Each row was made from one path, in order. Every step used is in the known rows, and no mark comes twice. Write each row's path.
In the rows, zero is written as 128.
Known rows
pufad -> tesav: [155 121 116 149  91 134 148 150  90 127 120 189  93 171 136 146 112 140
 127  82 144 118 149 150  80 131 163 125 125 182 121 116 110 136 119 126
 137 138]
lipe -> belez -> zozoz: [154  99 109 150  41 147 149 104 100 119 110 177  78 153 147 166 145 142
  55  94 135 117 125 130  82 170 154 145  97 149  85 156 118 155 114 148
  98 168]
pufad -> belez -> bakol: [158 111  90 129  91 114 179  65 137 117  95 140  67 176 146 151 128 138
 158  99 136 120 135 125 115 145 152 134 128 205  86  85 158 114 108 130
 188 149]
zuril -> vapov -> bakol: [165 112 112 125 110 106 147 135 133 126  95 139 102 176 154 161 102 135
 144  84 124 123 158 116  41 137 154 144 106 156  79  85 152 130 105 133
 165 166]
bakol -> pufad -> belez: [148  97 101 126  88 125 133  99 142 110  98 150  83 180 125 149 126 138
 158 110 142 104 173 122 105 145 162 142 166 193 106 107 141  77  96 133
 126 131]
pokol -> tesav -> pufad: [160 116  97 133  95  98 159  98 158 121 129 133  97 158 116 158 151 132
 114 123 152 114 123 137  91 156 140 164 166 181  67 110 102 140  96 143
 113 170]
vapov -> degi: [161 119 107 142  97 127 150 103 114 118  76 159 107 194 141 145  91 141
 102  77 150 127 145 110  78 152 157 134 154 185  93 134 114  77 108 134
 182 150]
lipe -> belez -> bakol -> pufad -> tesav: [146  94 104 137  92 116 161 103 100 122 103 198  83 151 138 157 134 148
  97  94 132 107 134 124 121 147 168 133 120 151 126 136 103 159 129 127
 118 144]
vapov -> zuril -> bakol: [150 133 114 145  66 128 158 127 119 142 120 163  64 181 123 193 138 139
 206 109 132 118 160 161  48 120 143 132 120 205 102 114 142 137  97 130
  81 133]
degi -> vapov -> bakol -> pufad -> tesav -> pokol: [152 106 119 144  67 127 135 134 106 120 120 159  84 182 118 164 116 147
 140 100 146  95 165 139  67 133 163 133 138 169 159 111 118 110 107 124
 106 143]
degi -> tesav -> pufad: [158 142 115 158  83 148 150 148 110 134 123 179 103 145 121 156 124 141
 125 116 126 115 137 131  58 136 129 143 149 182  95 127  96 155 113 136
 112 143]
belez -> pufad -> tesav -> pokol: [158 129 106 133  67 136 182 143 101 139 113 185 118 164 146 164 121 150
  93  85 170 124 161 141  91 132 165 122 139 158 124 100 124 135 110 124
 175 159]
bakol -> pufad -> tesav: [149 105 115 140  99 123 123 141 107 122 104 192  97 176 121 142 108 143
 139  95 141 105 175 136  93 121 170 124 150 171 139 127 115 105 111 125
 105 120]
pufad -> belez: [154 113  98 132  80 137 160  95 136 113 112 137  74 178 141 154 134 135
 152  99 146 117 147 132  96 160 155 147 144 209  79  90 142 102 101 136
 163 150]
pufad -> belez -> tesav -> pokol: [155  95 104 126  45  93 178  77 121 110 123 110  81 194 136 168 154 137
 129  93 173 101 139 141 117 155 168 128 148 192 114  58 143  86 104 124
 196 165]
tesav -> pufad -> belez -> bakol: [164 130  96 138 103  99 176  78 144 116 113 140  78 152 138 158 126 135
 155 112 128 119 125 128  92 142 133 147 147 196  80  75 112 142 107 131
 180 173]
zuril -> vapov -> degi: [166 111 109 124 104 107 153 117 123 130  72 160 109 198 154 146  98 137
 118  83 131 123 154 113  50 144 159 136 136 165  76  97 155  91 111 129
 175 156]
vapov -> bakol -> pufad -> belez -> lipe: [152 103 110 129 114 104 127 107 132  91  88 115  79 189 120 162 100 143
 116  92 124 114 159 112  86 139 159 149 154 180  97  94 126  91  99 136
 171 150]
degi -> vapov -> bakol -> pufad: [156 107 116 146  85 129 127 125 123 116 111 154  81 165 120 171 118 141
 148 110 137 105 168 130  62 137 156 147 135 175 139 120 122 121 101 133
  96 143]
zuril -> vapov -> degi -> tesav -> pufad: [164 129 115 134 103 114 156 136 119 133  79 169 117 184 143 150  98 140
 114  97 118 120 142 113  37 137 140 139 145 158  70 103 134 109 117 130
 169 155]
zuril -> vapov: [166 106 108 126  93 119 147 131 125 138  99 165  98 175 151 151 124 133
 147  97 130 117 164 132  51 139 158 139 120 170  85  85 166 131 107 128
 132 153]
lipe -> belez -> pokol -> tesav: [142  99 110 132  73 117 155 111 112 114 113 128  70 159 114 161 166 141
  83 103 138 111 123 133 101 178 173 173 122 163  77 136 115 135 114 141
 105 166]
bakol -> pufad: [153  98 107 135  94 126 121 117 128 123  98 172  96 171 123 145 117 139
 144 106 144 107 180 122  92 135 165 135 158 179 125 130 130  98  97 131
  95 127]
belez -> pokol -> tesav: [151 112 110 131  91  99 145 109 124 117  97 103  69 181 101 148 144 136
 125 107 139 117 141 137  89 148 171 162 129 184  81 119 149  92 100 137
 121 150]
zuril -> bakol -> vapov -> degi: [152 101 122 146  79 126 135  73 117 135 107 176  90 212 124 132 101 138
 161  84 146 120 152 148  67 139 152 147 135 177  97 115 121  98 115 139
 135 139]
zuril -> bakol: [151 118 121 159  72 132 147  91 122 127 133 178  77 183 136 160 114 139
 153 102 150 121 155 156  70 150 144 140 134 192 118 134 123 135 106 140
 111 137]
lipe -> belez: [149 100 107 142  69 149 155 120 106 122 124 178  89 147 144 164 150 141
  90  93 145 113 135 130  93 179 162 154 125 168  96 135  98 162 116 138
 108 160]
vapov -> zuril -> bakol -> pufad: [146 124 115 140  70 120 143 123 125 139 113 167  67 184 112 190 133 140
 213 115 129 109 176 154  56 112 148 131 137 196 117 120 143 117  94 128
  62 121]
degi -> tesav -> pokol: [152 119 108 146  39 164 155 132  96 143 116 174 102 184 128 144 130 148
 114 101 153 103 152 131  75 146 150 121 144 185 118 132 138 111 108 127
 114 133]
pokol -> tesav -> pufad -> belez -> bakol -> vapov: [159 102  87 115  97  82 173  57 168 124 118 116  83 170 113 144 160 130
 147 121 141 111 111 137 113 145 141 167 154 182  47  68 125 128 103 139
 144 172]
degi -> vapov -> zuril: [158 123 108 142  58 144 150 148 105 144 117 165  63 163 117 192 161 138
 191 123 131 106 160 159  45 125 152 139 123 208 120 101 148 145  99 122
  53 137]
pokol -> tesav -> pufad -> belez: [156 117  92 125  89  97 170  84 169 111 131 115  86 164 118 160 158 131
 125 125 150 112 118 137 101 165 138 169 172 193  52  91 112 123  94 144
 138 172]
tesav -> pokol: [158 101 101 134  44 142 155 103 112 138 118 152  97 192 140 143 132 143
 123  90 171 104 160 135  85 155 164 122 148 190 124 107 140  98  97 124
 134 156]

Which path is each row?
[159  96  90 120  91 115 166  58 133 129  93 142  69 184 137 134 134 134
 180  93 133 116 137 131 112 133 158 141 118 197  75  62 162 112 112 128
 177 149]	pufad -> belez -> bakol -> vapov
[155 102 117 140  89 118 127 117 117  99 103 134  62 182 110 172 125 144
 123 115 124 104 159 134  70 143 157 155 151 188 125  91 132 113 104 130
 119 144]	degi -> vapov -> bakol -> pufad -> belez -> lipe
[156 111 109 130  87 134 142 105 115 136  88 157 106 193 114 123 113 137
 148  89 128 113 134 123  72 132 148 153 149 175  59  84 114  86 119 134
 167 150]	bakol -> vapov -> degi -> tesav -> pufad -> belez
[147 113 108 133  53 146 185 138  92 132 125 195 109 145 151 174 148 152
  57  86 162 116 138 136 103 167 168 141 130 141 113 122  94 169 122 130
 148 171]	lipe -> belez -> pufad -> tesav -> pokol
[151 119 127 153  79 128 140  89 115 138 115 183  96 199 114 137 101 140
 156  97 133 117 140 147  55 132 135 150 144 171  91 116 101 115 120 141
 128 141]	zuril -> bakol -> vapov -> degi -> tesav -> pufad
[148  97 113 133  72 124 130 131 103 128 109 183 100 192 121 137 114 147
 129  92 155  94 178 137  96 127 174 115 161 170 153 120 123  86 107 119
 110 127]	bakol -> pufad -> tesav -> pokol
[158 111  97 126  96  87 159  85 154 102 123 109  74 175 107 160 161 134
  91 128 138 113 113 141  99 163 141 171 184 196  50  76 115 127  99 141
 142 172]	pokol -> tesav -> pufad -> belez -> lipe
[158 136 112 139  95 105 155 110 132 110 112 112  70 158 118 157 130 135
 156 113 122 116 136 135  71 147 145 164 149 198  75  76 109 115 104 135
 169 173]	tesav -> pufad -> belez -> pokol
[151  96 109 124  81  84 149  93 139  98 104 103  93 191 126 170 111 142
 136  84 156 102 158 112 103 139 165 133 146 165 122  85 124  71  96 130
 190 161]	vapov -> bakol -> pufad -> belez -> tesav -> pokol
[142  97 103 118  91  99 132  93 146 104  90 110  67 189 100 146 139 138
 152 116 136 102 164 126 112 145 171 158 164 189  90 107 155  56  94 135
 122 133]	bakol -> pufad -> belez -> pokol -> tesav
[166  90  94 128 101 112 153  70 115 149  87 171  86 175 133 125 123 136
 174  88 133 118 143 131 100 113 163 130 100 175  98  83 153 138 116 124
 142 145]	belez -> bakol -> vapov
[152 127 117 153  49 140 153 131 109 143 132 174  52 174 115 198 155 140
 203 128 131 107 161 175  40 128 143 139 121 208 129 111 145 150 102 127
  44 131]	degi -> vapov -> zuril -> bakol
[150 119 109 131  83 121 151 105 121 108  95 106  56 184 122 148 132 137
 159  99 130 117 148 134  88 154 167 156 130 207  79  87 154  80 104 134
 171 151]	pufad -> belez -> pokol
[154 102 119 146  70  94 169 112 103 112 138 157  96 131 134 186 163 138
  80  99 150 108 115 138 101 165 158 153 132 150 110 101  64 179 123 132
 139 186]	lipe -> belez -> tesav -> pufad
[166 112 100 136 107 106 161  77 112 145  73 174 102 180 125 125 102 141
 145  89 121 120 125 116  88 109 145 132 123 166  84  96 125 122 125 126
 171 149]	belez -> bakol -> vapov -> degi -> tesav -> pufad
[156 102 107 132  70  92 171  88 125 103 118 119  78 179 135 172 148 133
 139  96 158 112 136 140 114 150 163 139 139 195 100  65 135 103 108 130
 189 159]	pufad -> belez -> tesav
[149 119 118 149  51 133 141 129 113 140 125 178  54 176 107 195 151 141
 208 133 130 101 173 170  46 121 147 138 135 201 139 117 145 134  99 125
  29 123]	degi -> vapov -> zuril -> bakol -> pufad
[142 123 110 134  67 118 152 113 136 131 113 153  57 191 113 192 139 140
 223 117 127 108 171 155  65 119 146 135 141 205 103 106 151 105  93 130
  82 124]	vapov -> zuril -> bakol -> pufad -> belez
[150  90 107 126  83  88 142  91 135 104 103 136  85 180 120 164 138 137
 147 106 152 101 166 128 120 137 169 135 162 181 122  88 135  80 102 127
 148 139]	bakol -> pufad -> belez -> tesav
[160 116 115 151  80 136 143 128 115 120 119 150  79 163 130 174 122 139
 141 103 139 114 151 137  54 146 151 149 119 183 125 112 121 141 104 134
 115 154]	degi -> vapov -> bakol
[161 132 104 139  92 118 160 102 144 114 125 137  84 153 134 160 132 133
 148 113 134 116 135 133  77 154 135 157 160 199  75  78  99 132 102 137
 163 173]	tesav -> pufad -> belez
[159 115  86 124  98  84 182  64 170 113 120 116  80 164 121 158 154 133
 125 125 145 115 109 132 113 154 136 161 162 189  57  88 120 131  99 141
 152 172]	pokol -> tesav -> pufad -> belez -> bakol
[160 103 112 120 114  98 133 133 141 122  87 144 105 179 143 159  97 137
 153  91 122 113 173 111  49 128 158 142 122 147  92  92 155 112 102 131
 146 155]	zuril -> vapov -> bakol -> pufad
[145  88 101 132  71 118 167  94  97 126 108 192  86 163 139 153 138 151
  92  90 144  97 136 124 124 151 170 125 128 150 137 131 112 144 126 122
 122 149]	lipe -> belez -> bakol -> pufad -> tesav -> pokol
[155 123 112 135 100  88 148 111 132 117 106  99  73 167  96 152 144 135
 126 116 134 117 132 137  80 144 159 170 141 181  73 109 122 109 100 138
 124 166]	belez -> pokol -> tesav -> pufad
[151 113 103 136  72 149 177 126 113 128 115 186 106 128 152 180 151 145
  68  97 152 127 140 124  99 172 160 158 129 148  90 130 101 178 114 140
 137 171]	lipe -> belez -> pufad
[154 113 113 141  58 137 157 138  85 134 125 178  97 193 137 140 119 146
 117  77 163 104 152 150  86 137 169 113 135 179 139 105 120 112 115 119
 144 145]	pufad -> tesav -> pokol
[151  97 121 147  72 133 132  83 118 142 130 179  81 194 123 135 121 134
 183  96 143 115 159 162  67 135 152 149 122 181 105 103 130 131 112 138
 100 137]	zuril -> bakol -> vapov
[163 102  98 133 103 116 159  74 106 146  65 177  99 191 129 121 103 142
 145  82 127 122 132 115  96 112 155 126 115 169  91 104 145 108 125 125
 168 136]	belez -> bakol -> vapov -> degi -> tesav
[167 115 121 148  86  68 162 109 114 115 129 139 103 148 126 179 141 133
 121 102 155 113 132 144  89 131 153 137 143 168 121  74  88 148 112 127
 164 176]	belez -> tesav -> pufad
[154 147 117 147  95 122 160 119 111 111  76 136  94 187 116 149  97 145
 105  96 122 122 126 110  66 145 140 148 162 186  72 124 104  70 117 136
 196 151]	vapov -> degi -> tesav -> pufad -> belez -> pokol
[158  99 103 119  77 136 135 133 110 161 101 157  85 180 111 149 150 131
 222  94 127 111 162 150  58 104 165 142 107 188  76  68 151 126 102 124
  86 142]	bakol -> vapov -> zuril
[156  99  99 133  92  99 159  89 107 132  89 183  89 185 132 137 108 149
 139  92 144 103 159 126 117 112 167 104 136 169 151 114 142 108 114 114
 141 128]	belez -> bakol -> pufad -> tesav -> pokol
[143 128 120 143  73 118 146 140 112 137 117 180  67 187 111 187 128 143
 210 109 127 108 173 163  58 103 151 124 132 192 125 120 135 122 102 125
  67 117]	vapov -> zuril -> bakol -> pufad -> tesav
[146 119 115 142  49 132 149 119 123 133 126 163  46 182 108 197 157 141
 218 134 129  98 168 169  54 127 145 143 139 209 128 100 153 120  99 127
  49 124]	degi -> vapov -> zuril -> bakol -> pufad -> belez
[157 102 116 117  95  97 140 141 123 126  96 149 108 195 142 154  96 143
 139  81 132 104 172 120  54 124 164 127 123 141 113  83 151 100 107 123
 156 155]	zuril -> vapov -> bakol -> pufad -> tesav -> pokol
[159 116  94 130  71  93 166  74 166 109 122 114  79 168 118 162 156 132
  99 125 145 115 111 136  95 160 133 164 155 180  45 104 124 118  94 150
 132 178]	pokol -> tesav -> pufad -> belez -> zozoz
[148 118 110 139  77 146 180 145  95 126 121 202 107 131 150 178 143 149
  63  88 150 125 135 135 100 163 165 149 122 142 102 127  88 184 125 135
 144 166]	lipe -> belez -> pufad -> tesav
